Each row comes from the steps of one path. Every step used is in the known rows, and no mark comes twice. Write the path behind each row, first mark first.
Known rows:
fanu, novam, veted, zapi: [-0.71  2.20  2.95 -1.45 -3.38  0.25 -1.57  0.32  2.12  0.35 -3.19 -0.91
  3.15  0.86 -0.99 -0.93  1.73 -0.44  2.57  0.51  1.78  0.81  0.55  1.03
 -0.10 -0.07 -2.24 -0.73 -1.04  1.49]
gitif, mafut, novam, geput: [ 0.50  1.22  2.37 -1.05 -1.68  0.91 -0.86  0.80  1.32 -7.35 -2.12 -1.69
  0.25  1.64  0.64 -0.85  1.62 -1.37  0.57  0.46  2.89  0.36 -1.04 -0.16
  1.44 -0.51  1.65  1.54 -0.08 -1.52]
mafut, novam, veted: [-0.85  1.24  2.76 -1.39 -1.58  0.44 -0.94  0.11  1.03 -0.76 -2.57 -0.95
  2.81  1.33 -0.47 -1.01  1.33  0.46  1.52  1.10  2.15  0.75  0.63  0.62
  0.58 -0.19  0.87  1.25  0.19 -0.73]
pasebi, fanu, novam: [ 1.38 -0.61  5.00 -0.99 -0.30 -0.87 -1.40 -0.68  1.81 -2.82  3.44 -1.32
  2.06  2.55  2.74  0.50  0.40  0.17  1.92  0.82  0.77  0.85 -0.19  0.66
 -1.00  0.20 -2.32 -0.85 -1.06 -1.50]
zapi, veted, novam, geput, mafut: [ 1.03  2.58  1.10 -0.71  1.69  0.57  0.23  1.17 -0.92 -1.39 -2.01 -1.26
  1.22  2.65  1.85 -1.29  1.27 -0.19  1.12  0.37  2.74  1.39 -0.88  0.03
 -0.87 -0.63  1.08  0.49  0.26  2.05]
mafut, novam, geput, veted: [-0.84  2.58  1.65 -1.18  0.82  0.99 -0.14  0.85  0.71 -1.33 -2.82 -1.17
  1.14  0.94 -0.24 -1.43  2.02 -0.67  2.43  1.66  2.15  0.61 -0.97  1.11
 -0.71 -0.07  0.70  0.92  1.00  1.29]
fanu, novam, veted: [ 0.51  0.25  3.42 -1.52 -1.93 -0.40 -1.52  0.12  1.49  0.81 -1.30 -1.74
  2.91  1.15  0.16 -0.59  1.39  1.14  1.93  1.14  2.12  0.91  1.15  0.57
 -0.55  0.07 -0.93  0.38 -0.66 -0.62]
gitif, mafut, novam: [-1.13  1.06  2.48 -1.45 -2.19  0.46 -0.81 -0.31  0.53 -7.50 -0.26 -0.56
  0.68  2.52  1.53  0.01  1.14 -0.80  0.62  0.86  1.85  0.63 -0.90  0.35
  2.31 -0.08  1.42  2.09 -0.38 -3.22]
geput, veted, zapi: [-2.00  3.90  1.28 -1.10 -0.48  0.47 -0.14  0.41  1.36  1.35 -2.03  0.16
  0.91  0.94 -0.69 -0.85  1.80 -1.41  2.59  0.86  0.85  0.70 -0.62  1.71
 -0.58  0.18 -1.54 -0.43 -0.70  2.89]
zapi, veted, geput, mafut, novam, fanu, pasebi: [ 2.15  2.44  5.21 -0.58  0.54 -1.92  0.19 -0.28  0.89 -3.72  0.99  0.28
  0.03  2.54  3.60 -0.14  0.69 -0.02  0.30  2.05  2.28  0.40 -2.13  4.08
 -3.28 -0.49 -1.08 -0.53  0.70  3.89]
gitif, mafut, novam, fanu: [ 0.75  1.17  4.37 -1.06 -1.58 -0.80 -0.72 -0.32  2.30 -5.70  0.94 -0.43
  0.40  2.78  2.88  0.14  0.20 -0.14  0.20  1.78  2.25 -0.26 -0.78  1.55
  0.03 -0.22 -0.14  1.80 -0.62 -0.69]
pasebi, fanu: [ 1.18  0.56  4.08 -0.26  1.99 -0.92 -0.20 -0.44  2.08 -1.37  4.21 -0.46
  0.36  2.44  2.49  0.45  0.27 -0.75  0.84  0.13  0.46  0.51 -0.52  0.48
 -1.12 -0.06 -0.97 -0.59 -1.36 -0.36]
novam, geput: [ 1.36  0.92  2.35 -0.55  0.31  0.50 -0.17  1.08  1.83 -2.10 -0.52 -1.81
 -0.21  1.50  0.15 -1.00  1.14 -0.89  0.63  0.20  2.14  0.60  0.08 -0.36
 -0.42 -0.25  0.76  0.20 -0.81  0.47]
simi, dunadep: [-0.08 -0.03  1.56 -0.71  1.64  0.37  0.68  0.81  1.84  3.14  2.89 -1.91
 -0.48  2.89  1.30 -1.41 -0.13  0.28 -0.05  0.36  1.02 -0.79  0.34 -0.81
  0.51  0.50 -0.51  0.80 -1.25 -1.57]
dunadep, simi, novam, geput, mafut: [ 1.56  0.85 -0.33 -0.93  2.84  1.47  1.21  1.20  0.13 -2.36  0.61 -1.18
  0.46  3.79  1.78 -1.62 -0.26 -0.43  0.54  0.87  1.59  1.18 -1.67 -0.93
 -0.84 -0.46  1.23 -1.06  0.75  0.78]
pasebi, fanu, novam, veted: [ 1.25  0.09  4.40 -1.16 -0.74 -0.98 -1.65 -0.19  2.11  0.55  0.23 -1.56
  3.22  1.24  1.09 -0.25  1.23  0.80  1.99  0.87  1.88  0.70  0.47  0.82
 -1.30 -0.11 -1.75 -0.32 -0.76 -0.35]
novam, geput, veted: [-0.05  2.50  1.27 -0.87  1.73  0.38  0.22  1.10  1.12  0.99 -1.67 -1.27
  0.15  0.71 -0.11 -1.18  2.01 -0.63  2.01  1.30  1.98  0.60 -0.61  0.93
 -1.50 -0.02  0.26  0.53  0.08  2.06]
gitif, mafut, novam, fanu, pasebi: [ 1.72  1.17  5.43 -0.57 -1.82 -2.52 -0.41 -0.84  2.44 -6.85  3.25 -0.21
 -1.02  2.58  3.38  0.54  0.36 -0.40 -0.22  1.27  1.72  0.05 -1.66  3.37
 -1.28 -0.19 -0.62  0.34 -0.40  0.70]
simi, novam, geput: [ 1.13  0.11  1.49 -0.82  0.91  0.57  1.20  1.17  2.60 -2.57 -0.04 -1.98
  1.32  2.68  0.46 -1.05  0.58 -0.63  2.17 -0.12  1.83  1.07 -0.39 -0.36
 -0.72  0.07  0.09 -0.96 -0.03 -0.15]
veted, novam: [-1.49  0.91  3.40 -0.61 -1.64 -0.10  0.11  0.17  2.10 -0.94  0.53 -1.31
  2.43  3.35  1.67 -0.54  0.14  0.95  2.75 -0.46  0.69  1.08  0.44  0.29
  0.99  0.34 -0.52  0.26 -0.53 -0.78]
mafut, novam, veted, geput: [-0.80  1.57  3.58 -1.13 -1.43  0.76 -0.21  0.92  1.74 -0.28 -4.32 -0.85
  2.69  1.35  0.08 -1.34  1.58  0.35  2.12  1.52  2.50  0.45 -0.65  1.14
 -0.37 -0.41 -0.56 -0.04  0.60  1.62]
dunadep, simi, novam, fanu, pasebi: [ 2.23  0.08  4.77 -0.35  0.71 -2.17  1.15 -0.36  3.94 -2.12  5.42 -0.49
 -0.05  3.66  3.38 -0.04 -1.35  0.56  0.68  0.94  0.38  0.13 -1.49  2.94
 -2.58  0.24 -1.62 -2.25  0.06  1.40]
veted, geput, novam, fanu: [ 1.39  0.84  5.56 -0.70 -0.37 -0.67  0.06  0.91  2.20  0.27  0.35 -1.02
  2.33  2.81  3.09 -0.54 -0.50  1.13  2.28  1.35  1.83 -0.64 -0.16  1.34
 -1.71 -0.11 -2.02 -0.41  0.08  2.72]

Write each row's path:
[ 0.33  1.08  2.81 -0.92 -0.92  1.25 -0.64  0.79  1.28 -4.89 -2.00 -1.74
  1.13  1.80  0.02 -1.26  1.19 -0.91  1.24  0.66  2.36  0.65 -0.32 -0.14
  0.59 -0.35  1.32  0.74  0.27 -0.45]	mafut, novam, geput
[-0.23  3.32  2.71 -0.96 -0.55  0.39 -0.90  0.63  2.26 -0.58 -2.45 -0.86
  1.91  0.64 -0.17 -1.02  2.13 -1.68  3.29  0.71  1.61  0.44 -1.42  1.70
 -1.46 -0.17 -2.74 -1.36 -0.30  3.31]	pasebi, fanu, novam, geput, veted, zapi
[-0.07  2.08  3.79 -1.17 -2.41 -0.19 -1.69  0.07  2.59  0.03 -1.96 -0.78
  3.28  0.93 -0.23 -0.66  1.60 -0.72  2.62  0.27  1.62  0.59 -0.10  1.24
 -0.65 -0.20 -2.85 -1.31 -1.09  1.67]	pasebi, fanu, novam, veted, zapi
[-1.41  3.45  1.24 -1.43 -2.32  1.12 -0.96  0.36  0.37 -1.42 -4.36  0.00
  2.60  1.46 -0.95 -1.45  1.73 -1.11  1.80  0.88  2.08  1.03 -0.48  0.90
  0.42 -0.51 -0.35  0.07 -0.08  2.10]	geput, mafut, novam, veted, zapi
[ 0.92  1.85  5.50 -0.17 -0.67 -2.92  0.38 -0.44  3.17 -1.16  2.95 -0.49
  0.36  2.52  3.19  0.02  0.24  0.71  1.76  0.92  1.05  0.33 -1.18  3.93
 -2.72  0.18 -2.00 -0.71 -0.03  3.22]	geput, veted, novam, fanu, pasebi
[ 0.65  2.07  1.02 -0.97  1.24  0.44  0.46  1.05 -0.71  0.52 -2.36 -0.30
  0.62  2.22  1.34 -1.24  1.40 -0.05  0.59  1.69  2.50  1.16 -1.28  0.50
 -1.67 -0.77  0.10 -0.05  0.16  3.12]	novam, veted, geput, mafut
[ 0.32  0.75  4.11 -1.24 -1.59  0.11 -0.74  0.94  2.12  0.95 -3.34 -1.49
  2.81  1.20  0.54 -1.00  1.62  0.91  2.43  1.45  2.48  0.54 -0.26  1.13
 -1.30 -0.24 -1.98 -0.70  0.00  1.77]	fanu, novam, veted, geput
[-0.32  0.71  3.88 -1.01 -0.72  0.63  0.19  1.15  0.40  0.25 -0.93 -1.29
  3.07  2.58  1.87 -0.84  0.22  0.79  3.14  0.43  1.41  0.06 -0.22  0.00
  0.16  0.03 -0.94 -0.77  0.46  0.98]	veted, geput, novam
[ 0.94  1.51  1.55 -1.30  0.30  0.38 -0.21  0.85 -0.70 -0.50 -2.52 -0.72
  1.45  2.29  1.69 -1.14  1.43  0.41  1.11  2.00  2.60  1.37 -1.22  0.60
 -1.74 -0.64 -0.69 -0.31  0.28  2.62]	fanu, novam, veted, geput, mafut
[-1.07  2.71  2.57 -1.22 -2.65  0.52 -0.93  0.85  1.29  1.81 -3.50 -0.79
  3.70  1.05 -0.96 -1.25  1.30 -0.33  3.00 -0.19  1.70  0.36  0.62  0.52
  0.47 -0.16 -1.34 -0.63 -0.50  2.09]	geput, novam, veted, zapi
[ 2.04  0.90  1.08 -1.16  0.60  0.66 -0.57  0.76 -0.94 -3.80 -0.37 -1.54
  0.25  2.59  1.74 -1.02  1.13 -0.54  0.39  1.35  2.47  1.52 -0.85 -0.43
 -1.11 -0.54  0.50  0.20 -0.15  0.94]	fanu, novam, geput, mafut
[-0.28  2.04  4.56 -0.57 -0.29 -1.30  0.27  0.22  3.22  1.27  0.54 -0.83
  1.95  2.73  2.66 -0.55  0.07  1.32  2.72  1.32  1.41  0.07 -0.17  2.25
 -1.76  0.23 -1.92  0.48 -0.17  2.43]	geput, veted, novam, fanu
[ 0.15  2.38  3.66 -0.83  1.62  0.28  0.38  1.01  0.95  1.79 -2.27 -0.44
  1.34  1.35  1.30 -0.50  1.58  0.11  1.62  1.09  2.21  0.45 -0.50  1.62
 -1.63 -0.14 -0.96 -0.42 -0.32  2.45]	zapi, veted, geput
[ 0.83  1.77  0.81 -0.60  0.72  0.66  0.30  1.09 -0.37 -2.80 -1.05 -1.40
  0.66  3.20  1.80 -1.39  0.83 -0.33  0.99  0.34  2.27  1.44 -1.00 -0.48
 -0.39 -0.60  1.04  0.27  0.13  1.56]	veted, novam, geput, mafut
[ 0.89  0.63  5.01 -0.95 -0.70 -0.30 -0.78  0.69  2.61  0.73 -2.10 -1.36
  3.05  1.24  1.32 -0.71  1.48  0.65  2.54  1.28  2.27  0.35 -0.81  1.29
 -1.85 -0.36 -2.71 -1.24 -0.07  1.93]	pasebi, fanu, novam, veted, geput
[-0.66  1.71  3.32 -1.22 -1.93  0.47 -0.44  0.92  1.74 -2.31 -4.46 -0.86
  2.12  1.21  0.59 -1.02  1.92  0.02  1.68  1.32  2.99  0.19 -1.25  1.13
  0.28 -0.55 -0.33  0.65  0.35  0.82]	gitif, mafut, novam, veted, geput
[-0.97  2.94  2.09 -1.04 -2.24  0.32 -0.76  0.55  2.11  1.44 -3.01 -0.41
  1.95  0.76 -1.37 -1.02  1.68 -0.93  1.80  0.13  1.64  0.61  0.36  0.85
 -0.03 -0.22 -1.22 -0.46 -1.22  2.18]	novam, veted, zapi
[-0.74  1.44  1.17 -1.42 -0.06  1.14 -0.22 -0.23 -1.66 -5.14 -0.21 -0.10
  1.04  3.34  1.65 -0.75  0.61 -0.46  0.61  1.68  1.46  1.55 -0.91  0.12
  0.72 -0.30  1.63  1.29  0.57 -0.84]	geput, mafut, novam
[ 0.22  1.07  3.21 -0.39 -1.19  0.42 -0.11  1.21  2.60 -2.06 -1.53 -2.33
  1.75  2.33  0.65 -1.31  0.83  0.02  2.32 -0.62  2.03  0.73  0.03 -0.24
  0.38 -0.16  0.12  0.10 -0.28  0.42]	veted, novam, geput
[ 2.00  1.34  4.54 -0.55 -0.42 -2.11 -0.05 -0.81  1.12 -5.26  3.28  0.10
 -0.79  3.10  3.41  0.04  0.05 -0.20 -0.21  1.82  1.53  0.68 -1.64  3.21
 -2.29 -0.31 -0.45 -0.16  0.22  2.17]	geput, mafut, novam, fanu, pasebi
[-1.74  4.04  1.47 -1.18 -1.29  1.36 -0.45  0.89  1.46 -1.39 -4.47 -0.50
  1.64  0.68 -1.28 -1.59  2.22 -1.85  3.00  0.93  1.86  0.55 -1.20  1.46
 -0.21 -0.18 -0.94 -0.27  0.25  3.02]	mafut, novam, geput, veted, zapi
[-0.83  1.66  1.74 -1.34 -0.07  1.42  0.10  0.28 -1.19 -4.87 -1.87 -0.03
  1.31  3.22  1.79 -1.06  0.84 -0.41  1.08  1.93  1.88  1.25 -1.73  0.51
  0.22 -0.49  0.79  0.59  1.02  0.65]	veted, geput, mafut, novam
[-0.20  1.82  0.54 -1.11  2.38  0.39  1.34  1.15  1.75  0.60 -1.27 -1.39
  1.30  1.65  0.08 -1.25  1.52 -0.41  3.20  1.07  1.69  0.97 -1.01  0.96
 -1.72  0.23 -0.22 -0.40  0.71  1.58]	simi, novam, geput, veted
[ 1.96  1.62  5.06 -0.48 -0.49 -1.88  0.27 -0.39  1.45 -5.12  1.97  0.10
 -0.50  2.98  3.58 -0.22  0.26 -0.17  0.15  2.01  1.83  0.44 -2.27  3.55
 -2.74 -0.46 -1.10 -0.74  0.59  3.41]	veted, geput, mafut, novam, fanu, pasebi
[-0.91  3.44  1.86 -1.24 -1.38  0.81 -0.87  0.90  1.75 -0.31 -3.73 -1.00
  1.71  0.59 -0.92 -1.34  2.27 -1.38  3.20  0.97  1.82  0.61 -0.87  1.48
 -0.92 -0.03 -2.05 -0.80 -0.27  3.09]	fanu, novam, geput, veted, zapi
[-0.15  0.65  2.69 -1.02  0.52  0.92  1.15  1.42  3.27  2.44 -2.35 -1.13
  3.00  2.35  0.61 -1.63  0.19  1.02  2.56  0.97  1.59  0.21 -1.06  0.65
 -0.95 -0.14 -1.29 -1.98  0.86  1.59]	dunadep, simi, novam, veted, geput
[ 1.71  1.86  6.21 -0.13 -0.41 -3.04  0.16 -0.42  2.89 -1.24  2.84 -0.53
  0.68  2.60  3.49  0.27  0.20  0.84  1.22  0.47  1.52  0.29 -0.65  3.88
 -2.62  0.09 -1.76 -0.64 -0.35  2.75]	zapi, veted, novam, fanu, pasebi
[ 1.71  0.00  3.43 -1.05 -1.22  0.43 -1.17  0.79  1.79 -3.31 -0.75 -2.51
  1.21  1.60  0.62 -0.85  1.20 -0.22  1.54  0.67  2.29  0.82  0.20 -0.20
 -0.52 -0.08 -0.56 -0.13 -0.61 -0.34]	fanu, novam, geput
